Known rows, with every step that occurs:
pigi nasufi lizam: [ 1.266 -0.393 -0.277  0.872 -0.251  0.509  1.132 -0.277  1.126  0.878
 -0.379  0.722  5.164 -0.353  0.447  1.648  1.172 -1.782 -1.465 -1.772
 -1.159]
tazoton nise rotun mutur: [ 0.888 -0.724  0.454 -2.912 -1.365  0.306 -2.317 -1.179  0.844 -1.189
 -1.001  1.096 -0.307 -0.024 -2.385  0.139 -3.078  0.286  0.414 -0.146
  0.576]
tufi nasufi lizam mutur: [ 1.393  0.135 -1.040  1.027 -2.733  0.200  2.555  4.283  1.127 -0.339
  2.254 -1.771  1.618  0.110 -0.474  1.276 -0.299  1.292  0.371 -0.430
 -0.378]
lizam mutur rotun: [-0.531  0.577 -0.733 -0.531 -0.105  0.937  2.151  3.209 -1.341 -0.771
 -0.094 -1.673 -2.133  1.447 -0.114 -2.420  1.116  0.673  0.198 -1.155
 -0.088]
pigi nasufi tufi: [ 0.033 -0.293 -0.753 -0.996  0.638 -0.106  0.896 -0.686  1.391 -0.679
  0.226  1.205  3.191 -0.569  1.189  1.415  1.890 -3.011 -1.169 -1.992
 -1.368]
pigi nasufi lizam mutur rotun nise: [ 1.861 -0.806 -1.561 -1.127  0.131  0.209  1.893  1.118  1.787  2.668
  0.308 -1.841  0.532 -0.944  0.287  3.012  4.170  2.058 -0.405  1.907
  0.562]
lizam mutur rotun nasufi: [ 0.389 -0.344  0.085 -2.193  0.408  0.533  1.346  1.861 -1.180  0.071
 -0.268 -1.232 -2.509  0.837  1.749 -2.390  3.600  2.510 -0.481 -0.418
  0.551]
tazoton nise pigi nasufi lizam mutur rotun: [ 0.815 -0.077 -2.670  2.290 -1.499  1.412 -0.244  0.717  0.540  4.950
  0.831 -0.986 -1.933 -1.119 -4.612  3.201 -1.900  0.821  0.073 -0.259
  0.501]
pigi nasufi rotun mutur: [-0.123 -1.227  0.639 -3.311  1.913  0.636 -2.752 -1.842  1.626 -2.725
  0.245  0.570  3.261  1.924  2.990  1.516  3.351 -1.282 -2.344 -0.817
  1.105]
tufi nasufi: [-0.110  1.086  1.785  0.040 -1.498  0.293  0.151  0.745 -0.290 -1.552
  0.269  1.613  1.449  0.954 -0.080 -2.220  0.077  0.321 -1.124 -2.587
 -1.385]
nise pigi nasufi lizam: [ 0.764 -0.243 -0.771  3.365  0.341 -0.076 -0.345 -0.777  0.732  2.291
 -0.483  1.422  2.429 -1.391 -1.080  1.785 -2.293 -1.853 -0.461 -1.133
 -0.719]
nasufi lizam mutur rotun nise pigi: [ 0.553  0.461 -2.001  1.978  0.029 -1.145  1.373  2.087  0.303  2.321
  0.100 -2.043 -3.739 -1.662 -1.279  1.149 -2.140  1.742  3.010  3.650
  1.538]
tazoton zagad: [-2.191 -0.590 -0.260 -1.561  0.344 -0.364 -0.055 -0.098  0.070 -0.059
 -0.193 -0.901  3.394  0.924 -1.050 -2.052 -0.591 -1.858 -1.087 -3.817
 -1.051]
tazoton nise rotun: [ 0.038  0.398  0.756 -0.333 -1.714  0.620 -1.824 -1.380 -0.442 -0.170
 -0.591  0.857 -0.921  0.025 -3.741 -0.739 -4.286 -0.669  0.864 -1.489
 -0.498]
tazoton nise: [-1.069 -0.024  1.476 -0.803 -2.099  1.789  0.211 -0.856 -1.911  0.103
 -0.231  0.898  1.605  0.667 -2.636 -1.429 -2.870 -0.060 -1.579 -1.171
 -2.236]
nasufi pigi: [-1.419 -0.514  1.058  1.797  0.744  0.490  0.732 -1.531 -2.570 -2.012
 -0.504  0.189  0.473  0.419  0.312 -1.843 -1.556 -1.831  0.022  1.409
 -0.986]
tufi nasufi lizam: [ 1.107  1.641  0.399  1.571 -2.181 -0.379  1.192  1.694  1.360 -0.970
  0.505  0.641  2.982 -0.166  0.030 -0.122 -0.611 -0.539  0.660 -1.427
 -0.379]
lizam nasufi: [-1.001 -0.504  1.613  0.138 -2.377 -0.136  1.336  0.112 -1.865 -0.509
 -0.831  0.113  1.318  0.609  1.033 -1.648  0.714  0.444  0.263 -1.067
 -1.674]
mutur rotun nise: [-0.443  1.293  1.491 -1.428  0.875 -0.436  0.530 -0.977 -0.824 -0.485
 -1.779  0.623 -1.323  0.246  0.482 -2.515  1.609  0.942  0.503  1.002
  0.021]
tazoton nise pigi: [-1.456  0.037  0.854  1.788 -1.478  1.221 -1.381 -1.492 -2.361  1.456
 -0.254  1.675 -1.327 -0.364 -4.200 -1.182 -6.297 -0.125 -0.454 -0.614
 -1.828]
mutur rotun: [-0.848  2.002  0.952  0.012  0.479  0.299  0.648  0.604 -1.213 -1.269
 -1.874  0.752 -0.779  1.298  0.297 -3.748  0.754 -1.181  0.336 -2.309
 -0.188]
pigi nasufi lizam mutur: [ 1.540 -1.904 -1.775  0.297 -0.891  0.960  2.500  2.430  1.105  1.380
  1.355 -1.575  3.899 -0.313 -0.085  2.861  1.553  0.170 -1.770 -0.731
 -1.163]
rotun nise pigi: [-0.851 -0.428  1.290  1.014  0.634 -0.853 -0.719 -1.613 -1.505  0.406
 -0.772  1.549 -1.291 -1.298 -0.900 -1.175 -3.774  1.063  0.218  2.081
 -1.082]
rotun nise pigi nasufi tufi: [-0.007 -0.888 -0.745 -0.008  1.457 -1.559 -0.883 -2.637  1.327  1.568
  0.450  1.844  0.040 -2.703  0.003  2.958 -0.896 -0.958 -0.146  1.825
 -0.776]

Rows:
[ 1.473 -2.496 -1.752  1.274  0.136 -0.332  0.714  0.456  0.814  3.542
  1.354 -1.025  0.681 -2.245 -1.395  4.378 -1.157  2.206 -0.756  3.001
 -0.468] -> rotun nise pigi nasufi lizam mutur
[-0.489 -0.223 -1.416  1.511  1.157 -0.835 -0.601 -1.186  0.888  0.680
  0.349  2.027  0.626 -1.602 -0.093  1.690 -1.596 -3.132 -0.073 -1.325
 -0.990] -> nise pigi nasufi tufi
[-0.292  0.849  1.398 -2.656 -0.100 -0.285 -2.673  0.037  2.061 -4.439
  1.208  0.373  1.003  2.278  2.550 -0.198  1.474 -0.053 -0.337 -0.379
  1.892] -> tufi nasufi rotun mutur
[-2.261 -0.164  1.436  0.902 -0.553 -1.624 -2.773 -2.480 -0.987 -0.249
  0.496 -0.594 -2.970 -0.049  0.914  1.275 -1.757  1.145  2.365  3.671
  1.201] -> lizam nasufi rotun nise pigi
[ 1.329  1.506 -1.530  2.171 -1.319 -1.548  0.303  2.433  1.613  2.328
  1.126 -1.295 -4.259 -1.484 -1.762  1.511 -1.027  3.216  2.767  2.856
  1.859] -> tufi nasufi lizam mutur rotun nise pigi
[ 0.275  0.176 -1.741 -2.643  0.534 -0.912  2.149  2.412  0.708 -0.654
  0.535 -1.710 -2.980 -0.251  2.653 -0.425  3.429  0.184  1.484  0.526
  1.186] -> lizam mutur rotun nasufi tufi
[-0.396 -0.738  0.447  1.974  0.997  0.459 -1.288 -1.703 -0.993  1.487
 -0.610  2.492  0.929 -0.630 -1.173 -0.346 -1.590 -0.770 -2.031 -2.284
 -1.585] -> nise pigi nasufi
[ 1.038  0.331 -1.248 -0.667 -0.435 -0.546  2.801  2.529  0.728  0.916
  0.041 -2.798 -0.938 -0.697  0.217  0.919  1.248  1.912  1.812  3.028
  1.000] -> nasufi lizam mutur rotun nise
[ 1.136 -0.556  0.358 -2.077  0.580 -1.001 -1.345  0.093  1.177 -2.788
 -1.557  1.028  0.296  0.204  0.628 -1.224 -1.189 -0.687  1.202 -0.653
  1.126] -> nise rotun mutur
[-0.243 -0.979 -0.101 -0.458  1.331  0.523  1.042 -0.047 -2.242 -0.173
  0.126 -2.031 -3.990  0.280  1.646 -1.469  2.977  1.506  0.320  2.715
  1.337] -> lizam mutur rotun nasufi pigi
[ 1.086  0.887 -0.583  2.014  1.406 -1.079 -1.133 -2.075  1.573  3.498
 -1.331  1.070 -0.765 -2.009 -0.820  1.995  0.394  0.087  0.853  1.532
  1.086] -> mutur rotun nise pigi nasufi lizam
[-0.565  0.467  1.404  0.137  2.109 -0.016 -0.437 -2.794 -1.975 -0.773
 -1.760  0.335 -2.750  0.095  2.181 -2.839  2.744 -0.332  0.553  1.614
  1.303] -> mutur rotun nasufi pigi
[-1.578  0.250  0.299  1.677  2.064  0.323 -3.788 -2.348 -0.032 -0.414
  0.643  1.009 -0.196  0.967  0.072  0.949 -1.383 -2.212 -1.029 -1.419
  0.478] -> nise pigi nasufi rotun
[ 0.306 -1.026 -0.942  0.041  1.304  0.101 -0.622 -0.359 -0.326  3.225
  0.160 -0.092 -3.680 -1.018 -1.419  1.061  1.428  2.917 -1.024  1.416
  0.217] -> lizam mutur rotun nise pigi nasufi
[-0.746  0.582  1.559  1.939 -0.547  0.352 -0.109 -1.297 -1.310 -1.914
  0.648  0.943 -0.122  0.387 -0.090 -1.520 -0.502 -0.525 -0.195  0.519
 -0.476] -> tufi nasufi pigi
[-1.020 -0.190  0.865 -2.839  1.204  0.075 -1.753 -0.172  0.635 -4.571
 -0.009 -0.314  1.482  2.172  3.012 -0.563  0.389 -1.420 -0.148  0.544
  1.414] -> nasufi rotun mutur
[ 0.035  1.166  1.555 -1.735  0.997  0.035  0.101 -0.779 -1.079 -0.471
 -2.032  1.058 -1.188  0.662  2.204 -3.595  3.212  0.574 -0.295 -1.299
  0.450] -> mutur rotun nasufi
[-1.051  0.045  0.934 -0.896  1.495  0.905 -2.296 -1.910  0.483 -1.865
  0.701  0.283  2.496  1.956  1.669  0.794  2.013 -2.086 -2.143 -1.882
  0.106] -> pigi nasufi rotun
[ 1.662 -1.751 -0.684 -0.918 -0.905  0.021  2.599  2.720 -0.044  0.509
  0.984 -2.123  1.725 -0.390  1.723  0.990  1.043  1.801 -0.112  1.223
 -0.156] -> rotun nasufi lizam mutur
[ 0.801  1.016 -1.891  0.835 -0.856  0.141  3.108  3.854  0.315  0.054
  0.103 -2.556 -0.530  0.392  0.063 -0.327  0.569 -0.305  1.811 -0.179
  0.820] -> nasufi lizam mutur rotun
[-1.282  2.165  1.613 -0.232 -0.428  0.152 -2.290 -0.130  0.542 -3.575
  1.543  0.186  0.157  2.350  1.082 -0.994  0.268 -1.043  0.028 -1.639
  0.793] -> tufi nasufi rotun
